Known rows, with every step that occurs:
w/h/y: [ 0.18  0.24  0.54  0.55 -0.92 -2.58 -0.48 -0.32  0.53  0.25  0.16 -1.22
  2.63 -1.60 -1.69 -2.00 -0.38  2.50 -0.35  1.78 -0.49  0.25 -3.41  0.15
  1.04 -1.56]
h/y: [-0.26  0.81 -0.38  0.83 -0.98 -2.18  0.36 -1.18  0.74 -0.35 -0.51 -0.35
  1.44 -0.82 -2.11 -0.71 -0.15 -0.11 -0.52  1.21  0.22 -1.08 -2.09 -1.27
  0.90 -2.17]
l/p/q/h: [ 0.45  0.27  1.16  2.61 -0.25 -0.16 -1.71 -0.65 -0.33  1.66  0.90  1.78
 -1.13 -1.46  0.09 -2.54  1.28  2.31  1.71  3.01 -1.42  0.21  3.14  2.13
 -0.07 -1.23]
v/p/q/h: [ 1.64  0.18 -1.20  1.77 -0.08  1.37 -2.70 -0.80 -1.36  0.79  1.22  1.46
 -0.85 -2.10 -1.75 -2.00 -0.16  1.16  1.19  4.73 -1.00  0.68  2.46  3.27
 -0.72 -1.19]
v/l/p/y: [-2.31  0.28  2.61  0.97 -3.91 -3.65 -1.08  0.04 -0.91 -0.16 -0.81  2.31
  1.98  3.42 -1.32 -2.84  0.69  1.76  0.31  0.48  0.20 -4.30  1.42 -2.53
 -1.09 -3.68]
q/y/w: [-0.75  0.75 -0.83 -0.93 -3.01 -1.98  0.88 -1.09  3.13 -0.58 -0.67 -0.74
  1.25  0.05 -1.92  0.44  1.40  0.28 -1.23  0.70  0.97 -2.21 -0.59 -0.43
  0.21  0.38]
y/w/h: [ 0.18 -1.28  0.43 -1.34 -1.45 -0.89 -0.63 -0.03  0.61  0.63 -1.53  0.03
  1.93 -0.49 -0.49 -1.52  1.00  3.41  0.16  1.06 -0.70  0.33 -1.05 -0.27
  1.43  0.91]
p/y/q/h: [-0.71  1.53  0.28  2.68 -1.51 -0.76 -1.15 -4.00  0.51  1.19  1.69  0.72
  1.19  0.05 -2.63 -1.23  1.65  3.25  1.27  1.87  2.21 -2.30 -0.85  2.31
 -0.60 -0.86]
l/p: [-1.00 -0.21  1.99  0.97 -0.57 -2.05 -0.76 -0.45 -0.79  1.31 -0.43  0.73
  0.12  0.90  0.63 -1.81  0.67  1.21  1.06  0.65 -0.41 -1.10  1.00 -1.00
  0.81 -1.27]
l/v/p/w/y/q: [-3.89  2.20  1.06  2.94 -1.63  2.34 -2.62 -2.21 -2.14 -1.45  0.68  3.58
 -0.30  1.25 -2.93  0.46  2.16 -0.68  2.66  1.40  0.85 -4.23 -1.00  0.38
  2.94  0.98]
l/p/w/h/y/q: [-2.49  0.22  1.42  2.92 -1.48 -4.43 -2.70 -2.47 -1.52  0.44  0.21  2.64
  2.09  0.27 -1.10 -2.24  3.61  4.45  2.83  1.90 -2.06 -2.45 -3.05 -0.75
  4.78 -0.29]
p/v/l: [-0.92 -1.25  0.45 -0.84 -1.37  1.77 -1.90  0.56 -0.38 -1.96 -1.07  4.25
 -1.08  1.03 -1.03 -1.92 -0.62  0.27 -1.14 -0.44 -1.98 -1.47  1.96  0.36
 -4.27 -0.23]
w/y: [-1.40  1.48  1.48 -0.33 -1.65 -0.42  0.96  1.24  0.17 -0.90  0.28 -0.61
 -0.15 -0.12 -0.96  0.05  0.19 -0.15 -0.68 -0.08  0.75 -1.70 -1.70  0.13
  1.71  0.00]
l/p/q: [-0.99  0.38  0.64  1.84  0.22  0.11 -2.04  0.52 -1.48 -0.29  0.22  2.32
 -1.72 -0.45  0.64 -0.89  0.74 -0.05  2.51  0.67 -2.53 -0.39  2.39  0.20
  1.96 -1.01]
v/l/p/w/y/q/h: [-2.65  0.38  3.14  2.34 -3.80 -2.76 -1.66 -0.04 -1.26  0.84 -0.11  3.83
  0.94  2.80 -1.13 -2.42  6.00  3.97  0.57  1.94 -0.72 -4.61  0.79  0.43
  1.58  0.85]
l/p/q/y/w: [-1.91  1.11 -0.23  1.01 -2.79 -1.80 -1.07 -0.51  1.76 -0.74 -0.33  1.50
 -0.55 -0.28 -1.37 -0.44  1.94  0.26  1.14  1.14 -1.36 -2.56  1.57 -0.22
  2.11 -0.79]
q/y: [-0.41  1.52 -0.28 -0.02 -1.58 -1.20  0.33 -0.20  2.36 -0.62  1.37 -1.52
  0.51 -0.32 -1.06  0.57  0.15 -0.44 -1.15  0.13  0.75 -1.08 -1.12  1.17
 -1.06 -0.05]
v/p/w/y/q/h: [-1.70  1.49  0.55  2.25 -2.41 -1.32 -1.98 -2.34 -2.00  0.21  1.35  2.33
  0.57  0.29 -2.78 -1.36  3.42  2.87  1.26  4.05  0.73 -3.36 -1.06  2.10
  2.63  1.16]
y/q/h: [ 1.11 -0.20 -0.47  2.34  0.44  0.61 -1.62 -2.51  0.26  2.54  1.13  0.40
  0.09 -0.39 -0.79 -0.83  2.74  2.48  0.84  1.65  0.32  0.25 -0.02  2.66
 -0.72  1.41]
p/y: [-1.66  1.76  0.70  0.62 -1.93 -1.29  0.29 -1.42  0.28 -1.40  0.78  0.45
  1.00  0.66 -2.01 -0.42 -1.17  0.85  0.34  0.27  1.81 -2.43 -0.74 -0.70
 -0.02 -2.31]
l/v: [-1.07  0.62  0.99  1.44  0.23  3.27 -0.36 -0.95  1.02  0.39 -0.16  0.92
 -0.16 -0.01 -0.80  0.19 -0.58 -1.50  0.74 -0.23  1.07 -0.27  0.91  0.24
 -2.03 -0.75]
p/l/v: [-0.11 -1.07 -0.19  1.48 -1.60  5.56 -0.04  0.86  0.04  0.50  0.94  0.76
  0.61  1.21 -1.52 -0.67 -0.71 -1.51  0.58 -1.88  2.12 -0.92  1.96  1.71
 -4.55 -0.08]
l/p/w/y: [-4.17  1.63  3.52  0.77 -2.89 -3.10  0.36  0.66 -1.19 -1.43  0.22  2.30
  0.02  1.35 -0.16 -1.23  2.04  1.56  0.95  0.80  0.04 -3.97 -0.29 -1.56
  3.88 -0.39]
l/v/p/y/q: [-2.26  2.13  0.25  3.52 -1.18  2.19 -3.36 -4.50 -1.43  0.09  0.98  2.61
  0.75  1.41 -3.92 -0.65 -0.40 -0.47  3.35  1.67  2.21 -3.94 -0.49  0.28
 -0.28 -2.26]
q/y/w/h: [-0.31  0.20  0.12 -1.15 -3.02 -2.23 -0.10 -0.18  3.04 -0.03 -0.20 -1.62
  2.51 -0.67 -1.42 -0.94  1.12  2.94 -1.13  1.08  0.24 -0.78 -2.10  1.03
  0.35  0.98]

Rows:
[-1.54  0.46  1.00 -0.60 -3.46 -2.31 -0.19 -1.41  0.83 -0.71 -0.94  0.35
  2.95  0.09 -2.64 -2.13  0.13  4.13  0.53  1.29  1.26 -2.18 -1.53 -0.91
  1.41 -1.25] | p/y/w/h
[-2.08 -0.18  2.64  0.82 -0.38 -0.15 -2.12 -1.80 -0.86 -0.19 -0.13  3.94
 -1.78  0.02 -0.18 -3.31 -1.00  1.35  1.04  0.86 -1.34 -2.29  1.64  0.28
 -1.52 -1.67] | l/p/v
[-0.50  0.20 -1.03 -0.10 -2.47 -2.98  0.79 -2.01  1.54 -0.14 -2.54  0.40
  2.25 -0.47 -3.05 -0.74  1.23  0.69 -0.78  1.81  0.43 -2.18 -1.92 -3.02
  1.88 -1.68] | h/y/w
[-0.20  1.61  0.02  2.88 -1.80 -1.45 -3.11 -4.60 -1.34  1.67  1.65  1.21
  1.72  0.35 -3.92 -2.32  0.86  3.30  1.92  4.39  2.13 -3.05 -0.38  1.96
 -0.48 -2.02] | v/p/y/q/h
[ 0.77  0.27 -0.40  0.74 -2.72 -3.36  0.83 -3.19  2.70  1.78 -1.87  0.04
  2.78 -1.57 -3.82 -2.43  1.91  3.02 -1.51  4.01  1.55 -1.38 -1.05 -0.89
 -0.19 -2.06] | q/h/y/w
[-0.30  0.47  0.28  2.45 -2.62 -3.09 -0.94 -2.69  1.25  1.42 -1.86  2.23
  1.00 -1.94 -3.02 -3.37  2.59  2.94  0.98  4.75 -0.94 -1.88  1.26 -0.61
  1.88 -3.13] | l/p/q/h/y/w
[-1.42 -0.29  0.91  0.04 -0.78 -0.89 -0.49  0.45 -0.80 -1.31  0.59  1.41
  1.26  0.10  0.52 -0.92  1.03  3.33  0.58  0.60 -1.17  0.28 -0.87  0.93
  1.91  1.54] | p/w/h
[-2.84  1.53 -0.02  1.40 -1.90 -0.95 -2.27 -1.35 -3.09 -1.77  0.71  2.73
 -0.20  1.25 -2.20  0.34  2.61  0.69  1.94  1.93 -0.29 -4.16 -2.00  0.11
  4.87  1.46] | v/p/w/y/q
[-2.03 -0.99  2.83 -0.39 -5.37 -4.50 -1.55  0.00 -0.21  0.49 -2.58  2.26
  3.72  2.91 -2.05 -4.34  1.88  5.27  0.43  1.49 -0.31 -3.91  0.60 -2.63
  0.39 -2.60] | v/l/p/y/w/h
[-0.81  1.14 -0.81  1.17 -2.39  2.51 -3.25 -0.84  1.56 -0.85  0.18  1.16
  0.96 -1.69 -3.20 -1.04 -0.30  0.41  1.58  3.37 -0.84 -0.99  0.56  2.43
 -0.22 -0.56] | l/v/p/q/y/w/h
[-2.37  1.52  0.62  1.19 -3.50  0.66 -1.31 -3.95  0.10 -0.42 -1.58  2.49
  2.10  1.14 -4.93 -1.73 -1.20  0.24  1.44  2.94  2.95 -4.65  1.01 -2.03
 -0.78 -3.61] | l/v/p/y/w
[-3.32  1.77  0.56  1.18 -1.48 -0.29 -0.45 -0.57 -1.12 -2.23  0.92  2.33
 -0.74  0.97 -0.99  1.61  3.63  0.78  1.39 -0.60 -0.39 -3.39 -2.36  0.18
  4.54  2.46] | p/w/y/q
[ 0.21 -0.09 -0.37  1.93 -0.17 -1.66 -2.40 -1.81 -0.17  1.10  0.37 -0.45
  2.08 -1.11 -1.63 -0.91  2.00  2.60  1.14  1.20 -1.21 -0.27 -4.58  0.94
  2.50  0.08] | w/h/y/q
[-0.10  1.52  1.19  1.88 -1.17  0.14 -0.74 -1.07  0.53  1.58  1.35 -0.35
  0.04 -0.91 -1.62 -0.46  3.13  2.06  0.09  1.60  1.13 -1.73 -1.86  2.66
  1.04  1.23] | w/y/q/h
[-0.57  0.94 -0.96  2.53  0.58  4.86 -3.19 -0.52 -1.47 -0.81  0.34  2.67
 -1.48 -0.98 -1.86 -0.26 -1.45 -2.35  2.61  2.07 -1.10 -0.30  2.61  1.39
 -0.60 -1.30] | l/v/p/q
[-1.39  1.49  0.63  1.18 -0.76  0.49 -0.96  0.04 -0.58 -0.18  0.80 -0.01
 -0.67  0.28 -1.10  1.10  2.39 -0.06  0.94 -0.63  0.16 -2.17 -2.81  0.72
  3.18  1.60] | w/y/q
[-4.24  1.64  2.49  2.23 -2.17 -2.34 -1.34 -0.92 -2.07 -0.93  0.57  3.08
 -0.46  1.66 -0.50 -0.27  4.36  1.70  2.66  0.13 -0.90 -4.61 -1.29 -0.74
  5.40  1.27] | l/p/w/y/q
[-1.44  0.17 -0.45  0.41 -1.04 -1.36 -1.35 -1.24 -2.44 -1.43  0.08  2.70
  0.40  0.95 -1.05 -0.87  0.29  0.81  1.07  2.55 -0.37 -1.91  0.81 -0.61
  1.67 -0.10] | v/p/w
[-2.13  0.97  1.09  2.27 -1.90 -0.49 -2.23 -2.44 -1.03 -0.73 -0.02  2.36
  2.93 -0.67 -3.33 -2.68 -0.53  1.78  1.42  3.92  0.16 -1.79 -1.74 -0.28
  0.88 -2.36] | l/v/p/w/h/y
[-2.11  1.09  0.20 -0.33 -3.46 -2.08  0.87 -2.41  1.12 -1.39 -1.49  1.28
  1.55  0.98 -2.99 -0.57  0.23  1.49  0.39  0.72  2.17 -3.46 -0.27 -2.25
  1.14 -1.90] | p/y/w
[ 1.05  0.60  0.19  1.56 -1.24 -2.65  0.56 -2.23  1.74  1.62  0.21 -0.74
  2.15 -1.82 -2.57 -2.29  0.68  2.13 -1.46  3.48  1.25 -0.46 -1.33  0.82
 -1.27 -2.47] | q/h/y
[ 0.15 -0.81 -0.06  1.77 -3.88 -3.26 -1.51 -0.62  0.84  1.26 -2.97  3.25
  2.00  0.00 -3.25 -3.81  3.49  2.89 -0.08  4.20 -2.07 -2.57  2.58 -1.48
 -0.07 -3.27] | v/l/p/q/h/y/w
[-2.63  1.35  1.72  2.99 -1.73 -2.45 -2.13 -3.18 -1.39  0.59  0.74  1.97
  0.48  1.89 -1.49 -1.24  1.85  2.07  3.07  0.26  0.71 -4.20 -0.67 -1.00
  2.36 -2.00] | l/p/y/q
[-1.98  1.62 -0.33  1.85 -1.14 -0.48 -1.37 -2.84 -0.54 -0.76  1.00  1.10
  0.34  0.94 -2.18  0.56  1.12  1.07  2.12 -0.42  1.17 -2.96 -1.68  0.08
  1.44 -0.52] | p/y/q
[-2.27  1.66  0.99  2.10 -1.97 -0.57 -0.24 -1.57 -0.07 -0.23  1.63  1.82
  0.03  0.10 -1.72 -0.04  4.32  2.83  0.64  1.77  0.81 -2.64 -1.42  2.37
  2.55  2.30] | p/w/y/q/h
[-0.20  0.59 -1.58  2.31 -0.28 -1.38 -1.40 -2.61  0.02  0.37  0.00  0.46
  1.02 -0.33 -2.29  0.41  1.85 -0.01  1.04  0.51 -0.52 -1.60 -3.23 -0.61
  2.16 -0.59] | h/y/q
[-2.43  0.84  0.44  1.81 -0.88  2.00 -1.64 -2.04 -1.49 -0.96  0.04  3.53
  0.30  1.06 -1.80 -0.62 -0.36 -0.63  1.68  2.25  0.82 -2.05  1.77 -0.44
 -0.31 -0.59] | l/v/p/w
[-2.36  0.12  1.55  2.32 -2.99 -2.80 -2.81 -1.27 -1.65  0.40 -0.43  3.19
  1.43  3.85 -1.67 -1.76  2.79  1.93  1.97 -0.13 -0.44 -4.68  0.46 -1.77
  0.21 -1.96] | v/l/p/y/q
[-0.67 -1.45  1.82  0.32 -1.92 -2.21 -1.62  1.67 -1.29  1.13 -1.78  2.00
  0.99  2.72  0.60 -2.34  1.64  1.16 -0.08  0.12 -1.53 -1.89  2.12 -1.95
 -1.06 -1.32] | v/l/p
[-1.37  1.75  0.33  1.78 -1.35 -1.07 -1.50  0.36  0.98 -1.05  1.70  0.60
 -1.27 -0.52 -0.12 -0.28  0.48 -0.44  1.43  0.73 -1.77 -1.55  1.14  1.58
  1.10 -1.24] | l/p/q/y
[-2.21 -0.96  1.33  2.41 -2.84 -4.58 -3.25 -0.59 -2.00  0.27 -0.92  3.75
  3.17  2.47 -1.31 -2.80  4.76  4.43  1.57  1.33 -3.22 -2.95 -1.91 -1.53
  3.11 -0.24] | v/l/p/w/h/y/q
[ 0.25  1.14  0.86  3.47 -1.27 -2.40 -1.38 -1.71  0.39  1.44  0.35  1.33
  0.37 -2.21 -1.89 -3.23  1.35  2.32  1.13  4.19 -1.26 -0.90  1.04  1.08
  0.73 -3.61] | l/p/q/h/y
[-1.03  2.44 -1.25  2.41 -1.00  3.62 -2.73 -0.86  0.81 -1.57  1.89  1.23
 -0.93 -1.41 -2.73  0.08 -1.55 -2.84  1.62  2.10 -0.25 -1.37  1.38  2.73
 -1.52 -1.55] | l/v/p/q/y
[-2.44  0.33  3.01  0.38 -3.93 -4.39 -1.07 -2.03  0.12  0.80 -1.20  1.16
  2.96  1.07 -1.90 -3.74  0.76  5.14  1.62  2.01  0.80 -3.40 -0.61 -1.92
  2.20 -2.68] | l/p/y/w/h
[-2.51  0.47  2.53  1.60 -2.37 -5.23 -1.06 -1.19 -0.73 -0.36 -0.15  1.92
  2.66 -0.04 -1.03 -3.36  1.51  4.48  1.12  2.67 -1.22 -2.18 -2.23 -1.40
  3.34 -1.97] | l/p/w/h/y
[ 0.90  1.19 -1.19  2.34 -0.78 -0.27 -0.55 -1.47  1.35  0.11  0.83  0.60
  0.09 -3.13 -2.92 -1.45  0.38  0.96  0.03  3.55 -0.76  0.39 -0.07  2.12
 -0.06 -2.24] | p/q/h/y
[-1.07  0.24  2.03  3.13 -3.45 -2.99 -2.59 -2.22 -0.59  2.30  0.20  2.64
  2.12  2.85 -2.14 -3.38  3.55  4.39  1.44  2.16  0.63 -4.05  1.45  0.30
 -1.68 -2.30] | v/l/p/y/q/h
